Every row comes from one small tree of marks. The marks that hang from a mark follow it in brackets, in the order of their numbers. Every link used is in the known rows. Which tree was each row made from?
Known rows
k_778{k_57{k_570{k_260}} k_972{k_276}}: [0.228, 1.642, -0.421, -4.808, -3.150, 2.673, 2.566, -1.367, -1.648, -2.604, -1.867, 2.359, -1.007, -1.923, 3.228, -2.441, 1.492, 1.497, -3.679, -2.160, -5.048, -0.192]
k_57{k_276 k_778 k_793{k_972}}: [1.122, 0.538, 1.121, -3.196, 1.403, 1.573, 1.993, -4.210, -3.138, -4.357, 1.260, 1.697, -2.173, -3.755, 1.863, 0.768, 5.036, 5.800, 0.747, 0.787, -0.028, 1.847]
k_276{k_57{k_570 k_778 k_793{k_972}}}: [-0.139, 2.682, 3.019, -2.856, -1.745, 0.423, 4.077, -0.560, -3.317, 0.141, -1.052, 0.904, -3.213, -2.971, 0.886, -2.033, 1.511, 3.006, 0.110, -1.792, -1.037, 2.305]
k_793{k_57{k_276}}: [-1.015, -3.518, -0.931, -3.519, -1.863, -0.927, 3.733, -2.050, -5.199, -2.853, 0.425, 2.367, -1.647, 2.909, 1.342, -1.873, 3.649, 3.799, -2.061, -2.189, -1.263, 0.215]
k_972{k_276{k_57{k_793}} k_778}: [-0.417, 1.940, -0.102, -3.180, 1.093, 4.400, 3.779, -2.877, -5.002, -0.315, -1.211, 1.929, -2.886, 1.888, 1.750, -5.618, 1.506, 4.759, 0.326, -1.499, -1.795, 0.017]
k_778{k_972}: [0.863, -2.118, -0.518, -3.330, -2.795, 2.352, 3.229, -0.843, -2.132, -2.872, 0.282, 3.641, -0.642, -0.684, 1.946, -0.385, 3.384, 3.051, -3.511, -2.510, -3.073, -2.029]
k_57{k_276 k_778}: [0.561, -1.246, 0.152, -2.056, 0.101, -1.054, 3.672, -2.950, -4.142, -4.112, -0.896, 2.149, -1.763, -0.697, 1.479, 0.731, 2.947, 4.116, -1.762, -0.914, -1.875, 2.691]
k_57{k_276 k_570 k_778 k_793}: [0.799, 0.488, 1.637, -2.820, 0.946, -1.000, 4.991, -4.783, -2.916, -2.250, -1.332, 0.505, -1.442, -3.784, 1.158, -0.372, 2.807, 4.514, -0.072, -0.141, -1.698, 3.606]
k_972{k_276}: [-0.051, -1.425, -0.852, -3.349, -0.334, 2.900, 3.638, -1.834, -3.856, -2.572, -1.562, 3.519, -1.044, 0.794, 1.461, -2.784, 2.594, 3.247, -3.539, -1.944, -2.149, -0.371]
k_793{k_972{k_276 k_778}}: [0.853, 1.677, 0.819, -3.344, 0.432, 5.807, 2.935, -1.750, -4.848, -3.159, 0.549, 2.273, -3.229, -1.516, 2.122, -2.522, 2.070, 4.201, -1.394, -0.583, -1.799, -1.261]
k_793{k_57{k_570} k_972{k_778}}: [-0.818, 1.413, 3.581, -2.626, -2.961, 1.776, 5.981, 0.006, -5.110, -0.329, 1.709, -0.232, -3.370, -1.282, 1.271, -2.767, 0.947, 2.492, -1.166, -1.710, -2.052, -1.206]
k_972{k_276{k_57} k_778}: [-0.666, 1.454, -0.492, -3.020, -0.470, 3.404, 3.852, -0.716, -5.757, -0.947, -1.941, 2.678, -3.511, 3.249, 1.742, -4.960, 0.204, 3.283, -1.440, -2.588, -2.697, 0.366]
k_778{k_972{k_276{k_57{k_570 k_793}}}}: [0.531, 2.273, -1.103, -5.354, -1.869, 3.147, 3.379, -2.443, -1.821, 0.129, -2.054, 2.875, -2.998, -0.185, 2.147, -4.832, 2.302, 3.619, -0.969, -2.357, -2.053, -0.029]
k_778{k_57{k_276 k_570 k_793}}: [-0.526, -2.009, -0.645, -5.020, 0.170, -0.867, 4.096, -4.864, -2.547, -2.069, -0.491, 0.848, -0.788, -0.788, 1.978, -2.927, 2.925, 2.222, -1.260, -1.562, -3.388, 0.875]
k_260{k_570}: [0.505, -4.188, -0.494, -1.453, -2.787, 1.571, 3.617, -0.398, -3.588, -1.281, -2.451, 2.336, -1.453, -1.042, 0.153, -1.984, 2.393, 1.651, -4.823, -3.688, -3.518, -0.047]
k_276{k_57{k_778 k_793{k_972}}}: [-0.186, 1.362, 1.827, -2.512, -0.978, 1.606, 2.715, -0.536, -3.601, -1.193, -0.103, 1.813, -2.595, -0.964, 1.128, -1.600, 2.852, 4.151, 0.306, -1.481, -0.384, 1.057]
k_276{k_57}: [-1.020, -2.170, -0.312, -2.541, -3.082, 0.239, 3.230, 1.325, -4.749, -0.930, -1.857, 3.507, -1.449, 3.227, 0.517, -3.019, 1.214, 1.625, -3.174, -4.438, -2.504, 0.325]
k_778{k_57{k_570}}: [-1.034, -2.403, 0.264, -3.613, -2.761, -0.977, 5.818, -0.950, -2.888, -0.940, -1.571, 1.075, -0.917, 0.241, 1.470, -2.795, 1.078, -0.198, -3.709, -3.692, -4.589, -0.746]
k_778{k_57{k_276 k_793} k_972}: [0.315, -2.300, -2.721, -5.960, -0.119, 1.305, 1.817, -5.210, -1.386, -4.027, 1.467, 2.349, -0.879, 0.480, 3.521, -1.279, 5.202, 4.262, -0.594, -0.872, -3.093, -1.694]
k_793{k_972{k_276{k_57{k_570 k_778}}}}: [-0.029, 3.868, 1.346, -3.692, -1.655, 1.061, 3.446, 0.002, -4.077, -0.865, -2.668, 1.664, -5.423, -1.129, 1.613, -2.877, 0.676, 2.469, -1.242, -2.081, -1.059, 2.456]
k_972{k_778{k_57{k_276 k_570{k_260}}}}: [-0.567, 1.030, 1.434, -2.535, -1.226, -0.094, 3.342, -2.327, -4.905, -3.148, -0.873, 0.319, -0.886, -1.796, 2.161, -1.742, 0.129, 1.650, -1.888, -1.659, -5.656, 2.445]
k_793{k_972{k_778}}: [0.646, 0.280, 2.168, -1.962, -0.975, 4.128, 3.308, -0.517, -4.705, -2.924, 1.533, 1.981, -1.906, -2.148, 1.355, -1.180, 1.832, 3.211, -1.739, -1.419, -2.562, -1.425]

Write each row's tree
[-0.574, 2.784, 3.735, -0.903, -2.672, -0.007, 4.036, -0.063, -3.598, 0.112, -2.906, 1.034, -0.543, -2.865, 0.073, -1.913, 0.293, 2.830, -1.171, -2.265, -2.499, 4.551] => k_276{k_57{k_570{k_260} k_778 k_793}}
[0.268, -0.114, 1.484, -2.088, -2.572, -0.011, 2.201, -1.440, -4.178, -3.563, -1.902, 2.614, 0.373, -2.866, 0.699, -0.442, 1.453, 2.290, -3.704, -2.087, -3.676, 3.935] => k_57{k_276 k_570{k_260}}
[-0.394, -0.358, 1.002, -3.005, -1.354, -0.785, 2.979, -1.841, -4.897, -3.816, 1.685, 1.322, -3.926, 0.064, 1.977, 0.451, 3.990, 4.943, -0.179, -0.512, 0.297, 1.056] => k_793{k_57{k_276 k_778} k_972}
[-0.847, -0.442, 0.087, -4.379, -1.918, 3.265, 3.009, -0.668, -4.721, -2.312, 0.773, 2.653, -3.318, 1.556, 1.946, -3.234, 3.653, 3.969, -2.290, -1.478, -0.099, -2.045] => k_793{k_57 k_972{k_276}}
[-0.715, -0.687, 0.674, -3.946, -1.067, 0.005, 2.270, -3.720, -2.811, -2.891, -1.150, 0.922, 0.941, -2.449, 1.637, -2.114, 2.805, 2.260, -1.803, -1.356, -3.993, 2.396] => k_778{k_57{k_276 k_570{k_260} k_793}}
[0.482, 1.632, 2.630, -1.135, -1.817, -1.479, 3.123, -1.813, -4.007, -3.733, -2.351, 1.322, -0.763, -4.151, 0.989, 1.107, 1.057, 3.201, -2.295, -1.101, -3.081, 5.504] => k_57{k_276 k_570{k_260} k_778}
[-0.456, 1.341, 1.236, -3.257, -1.208, 2.021, 4.186, -1.120, -4.517, -2.132, 0.224, 1.452, -4.545, 0.465, 2.136, -1.623, 3.185, 4.758, -0.904, -0.424, 0.618, -0.445] => k_793{k_57{k_778} k_972{k_276}}
[0.002, 0.842, 0.567, -4.469, -0.281, 0.422, 3.265, -2.935, -4.511, -3.284, 1.310, 0.148, -3.451, -1.614, 2.677, -1.856, 1.355, 1.800, -0.750, -1.360, -4.001, 0.126] => k_793{k_972{k_778{k_57{k_276 k_570}}}}
[1.836, 1.666, 0.759, -3.910, 0.104, 0.000, 4.120, -5.418, -1.204, -2.740, -0.176, 1.111, -2.128, -4.801, 2.406, 0.300, 3.774, 5.444, 0.253, 0.355, -2.125, 2.308] => k_57{k_276 k_570 k_778{k_972} k_793}
[0.231, 0.722, 0.610, -3.994, -2.780, -2.402, 5.026, -2.831, -2.866, -2.293, 0.246, 0.738, -4.054, -0.962, 2.527, -0.017, 2.921, 4.412, -0.616, -1.034, -1.621, 1.937] => k_793{k_57{k_276 k_570 k_778{k_972}}}
[0.199, 1.222, 0.323, -2.766, -1.832, 1.243, 3.522, -1.485, -1.958, -0.889, -0.523, 2.456, -2.375, -0.181, 1.933, -1.181, 3.140, 4.748, -0.062, -1.923, -1.553, 0.366] => k_276{k_57{k_778{k_972} k_793}}
[-0.240, 1.092, -0.448, -4.355, 0.722, 4.367, 3.029, -2.046, -4.299, -3.107, 0.822, 1.350, -3.452, 0.574, 3.195, -3.435, 1.875, 2.729, -1.242, -1.106, -3.017, -2.455] => k_793{k_972{k_276 k_778{k_57}}}
[-0.730, 0.254, 1.211, -1.831, -0.925, 0.158, 4.534, -1.290, -3.648, -0.366, -1.713, 1.877, -1.731, 0.599, 0.814, -2.336, 2.119, 4.137, -0.449, -2.213, -1.321, 1.752] => k_276{k_57{k_778 k_793}}
[-0.597, 0.916, 2.171, -1.518, -3.131, -2.117, 5.895, 0.802, -4.017, 0.229, -3.266, 1.338, -3.025, 0.005, 0.491, -2.080, -0.545, 1.454, -2.146, -3.465, -2.801, 3.196] => k_276{k_57{k_570 k_778}}
[-0.708, 1.252, 0.021, -4.427, -0.935, 2.185, 4.331, -2.071, -3.528, 0.641, -3.065, 2.213, -2.227, 0.363, 0.861, -5.872, 1.117, 2.940, -1.660, -2.628, -1.732, 1.296] => k_972{k_276{k_57{k_570 k_793}}}
[-0.167, -2.340, -1.288, -4.990, -1.430, 2.583, 3.513, -3.323, -0.798, -2.169, 1.105, 2.226, -0.152, 0.150, 2.941, -2.049, 4.532, 3.146, -1.662, -1.764, -3.582, -3.309] => k_778{k_57{k_793} k_972}
[0.490, 2.246, 1.369, -3.211, -2.670, 0.114, 4.915, -1.508, -1.518, 0.262, -1.421, 1.366, -2.823, -1.746, 1.543, -1.901, 1.740, 3.640, -0.169, -2.096, -2.312, 1.619] => k_276{k_57{k_570 k_778{k_972} k_793}}
[1.767, 1.143, 0.421, -3.621, -1.553, -1.166, 3.873, -3.345, -1.943, -3.326, -0.747, 1.645, -2.791, -3.429, 2.464, 1.260, 2.600, 3.944, -1.382, -0.939, -2.863, 2.623] => k_57{k_276 k_570 k_778{k_972}}
[-0.842, -1.425, 0.501, -2.468, -1.288, -2.202, 4.804, -2.651, -4.933, -2.890, 0.047, 1.166, -2.867, 1.730, 1.634, -0.428, 3.337, 4.723, -0.940, -1.187, -0.688, 1.982] => k_793{k_57{k_276 k_778}}
[-0.332, 2.891, 0.684, -3.119, -1.069, 2.058, 5.167, -0.928, -5.503, 0.348, -3.093, 1.678, -4.024, 1.170, 1.350, -5.591, -1.313, 2.187, -1.488, -2.802, -3.378, 1.512] => k_972{k_276{k_57{k_570}} k_778}
[-0.619, 1.495, 2.433, -2.116, -1.474, -0.963, 5.767, -1.189, -3.204, 0.961, -2.586, 0.771, -2.041, -1.298, 0.426, -2.775, 0.741, 2.673, -0.510, -2.558, -1.898, 2.905] => k_276{k_57{k_570 k_778 k_793}}
[-0.883, -1.280, 0.735, -2.909, 0.615, 2.580, 5.257, -3.463, -3.748, -1.284, 0.897, 0.383, -0.550, 0.130, 2.103, -3.328, 2.331, 3.223, -0.400, -1.546, -3.921, -2.272] => k_972{k_778{k_57{k_793}}}
[-0.678, -0.747, 2.499, -3.417, -4.078, 0.559, 5.006, 0.726, -4.104, -0.712, 0.809, 1.199, -2.391, -0.852, 0.740, -2.449, 2.086, 1.740, -2.782, -2.620, -1.344, -1.036] => k_793{k_57{k_570} k_972}
[-0.354, 2.607, 0.752, -3.002, -1.483, -0.301, 5.346, -0.658, -4.202, -0.042, -4.218, 1.613, -4.206, 0.542, 1.244, -3.450, -0.503, 2.405, -1.806, -2.641, -2.006, 3.263] => k_972{k_276{k_57{k_570 k_778}}}
[-0.157, 0.897, 0.161, -6.013, 0.250, 3.378, 3.741, -3.439, -2.036, -1.485, -0.249, 1.030, -2.098, -2.217, 2.435, -4.183, 3.043, 2.255, -1.113, -1.071, -2.216, -1.586] => k_778{k_57{k_570 k_793{k_972{k_276}}}}
[1.559, 2.627, 1.647, -2.190, -2.664, -0.343, 2.321, -2.208, -2.359, -4.137, -1.358, 1.942, -1.243, -5.036, 2.209, 1.901, 2.105, 3.701, -1.932, -0.777, -3.508, 4.233] => k_57{k_276 k_570{k_260} k_778{k_972}}
[0.155, 0.462, -2.431, -4.744, -2.478, 2.996, 2.004, -0.542, -3.036, -1.778, -1.557, 4.496, -3.331, 2.970, 2.471, -3.551, 2.282, 3.320, -2.540, -2.983, -2.334, -0.841] => k_778{k_972{k_276{k_57}}}
[-1.402, -0.611, 3.291, -1.529, -5.320, -0.071, 4.951, 0.965, -4.573, -0.659, -1.313, 1.312, 0.254, -1.246, 0.369, -2.277, 0.925, 1.548, -3.949, -3.239, -2.962, 1.299] => k_793{k_57{k_570{k_260}}}
[-0.423, 2.499, 1.571, -2.855, -1.073, 2.949, 4.523, -1.603, -4.453, -1.869, -2.084, 0.444, -1.391, -1.549, 2.429, -3.785, -0.788, 1.548, -2.667, -1.777, -5.326, 1.082] => k_972{k_276 k_778{k_57{k_570{k_260}}}}
[-0.531, -0.004, 0.874, -3.275, -1.094, 1.754, 2.957, -2.017, -6.115, -3.514, 2.860, 1.230, -3.665, 0.527, 2.141, -1.637, 3.171, 4.574, 0.147, -0.606, -0.966, -0.593] => k_793{k_57{k_276} k_972{k_778}}
[0.396, -1.175, -1.933, -5.782, -2.013, -0.878, 3.092, -3.463, -1.703, -3.313, -0.129, 1.899, -2.054, -0.339, 3.198, -1.226, 2.804, 1.633, -2.380, -2.293, -4.652, -0.273] => k_778{k_57{k_276 k_570} k_972}
[-0.510, -0.109, -0.980, -3.874, 0.683, 3.013, 4.694, -2.786, -4.491, -2.152, -0.699, 1.313, -2.263, 2.168, 2.858, -3.994, 0.918, 2.639, -1.886, -1.739, -3.940, -1.650] => k_972{k_276 k_778{k_57}}
[0.362, -0.914, -1.632, -6.369, -0.783, 0.133, 3.069, -5.231, -0.729, -2.774, 0.559, 1.343, -1.301, -1.658, 3.093, -1.998, 3.926, 3.127, -0.823, -1.247, -3.837, -0.482] => k_778{k_57{k_276 k_570 k_793} k_972}
[0.676, 1.898, 2.902, -1.546, -0.344, -0.018, 3.198, -3.583, -3.138, -3.040, -1.662, 0.833, 0.064, -5.654, 1.085, 0.454, 2.396, 4.502, -0.745, -0.052, -2.153, 5.140] => k_57{k_276 k_570{k_260} k_778 k_793}
[-0.177, 2.389, 0.738, -4.733, -0.041, 3.259, 4.511, -2.203, -4.020, -1.716, -0.238, 0.374, -4.087, -1.499, 2.895, -3.803, 0.584, 1.617, -1.261, -1.281, -3.720, -1.412] => k_793{k_972{k_276 k_778{k_57{k_570}}}}
[-0.173, -0.650, 0.864, -2.624, -3.508, -0.167, 5.308, -0.739, -2.831, -1.687, 0.694, 1.428, -2.505, 0.673, 2.363, -0.081, 3.258, 4.449, -1.473, -1.748, -1.474, -1.101] => k_793{k_57{k_778{k_972}}}
[-0.600, 0.671, -0.412, -4.119, -2.312, 0.805, 4.265, -0.222, -4.447, -0.070, -3.770, 2.694, -2.976, 1.739, 1.008, -5.142, 0.286, 1.420, -3.084, -3.690, -2.582, 1.542] => k_972{k_276{k_57{k_570}}}
[-0.335, 2.943, 1.020, -3.346, -0.064, 0.880, 5.560, -2.500, -3.348, 0.643, -3.345, 1.059, -3.332, -0.906, 1.186, -4.168, 0.903, 3.808, -0.218, -1.595, -1.117, 3.007] => k_972{k_276{k_57{k_570 k_778 k_793}}}
[0.683, 0.119, 1.331, -2.273, -0.711, -2.247, 4.889, -3.162, -3.763, -2.890, -1.875, 1.183, -2.243, -2.575, 1.207, 0.286, 1.577, 3.222, -1.765, -1.145, -2.410, 4.020] => k_57{k_276 k_570 k_778}
[1.106, 2.220, 2.231, -3.791, 1.066, 2.672, 3.217, -4.415, -4.026, -2.819, 1.650, 0.537, -2.391, -4.710, 1.486, -1.946, 2.872, 4.600, 0.978, 0.355, -2.066, 1.239] => k_57{k_276 k_570 k_793{k_972{k_778}}}
[0.703, 0.605, 2.465, -2.603, 0.344, 5.293, 3.415, -2.393, -3.963, -2.222, 2.231, 1.413, -1.150, -3.215, 1.338, -1.884, 3.055, 4.740, -0.031, -0.360, -1.713, -1.598] => k_57{k_793{k_972{k_778}}}
[0.870, 2.941, 4.940, -1.272, -1.883, 2.496, 3.060, -0.850, -2.722, -2.117, -0.691, 0.805, -0.301, -7.689, 0.751, 0.329, 2.416, 3.492, -0.997, -0.183, -1.731, 3.033] => k_57{k_570{k_260} k_778 k_793{k_972}}
[0.523, 0.213, 1.848, -2.708, -1.090, 1.227, 2.108, -3.346, -3.416, -3.004, -1.378, 1.852, 1.162, -4.293, 0.651, -1.188, 2.902, 3.534, -1.843, -1.003, -2.859, 3.577] => k_57{k_276 k_570{k_260} k_793}
[1.582, 1.224, -0.643, -3.346, -0.646, 2.880, 3.801, -2.402, -1.803, -3.097, -1.274, 2.965, -3.071, -1.036, 3.108, -0.378, 3.053, 5.101, -1.972, -0.672, -2.040, -0.191] => k_57{k_778{k_972{k_276}}}
[-0.781, -0.398, 1.193, -3.045, -2.370, 0.454, 4.857, -0.780, -3.460, 0.852, -2.024, 2.002, -0.747, -0.149, 0.054, -4.405, 0.985, 1.926, -1.830, -3.478, -2.509, 1.250] => k_276{k_57{k_570 k_793}}
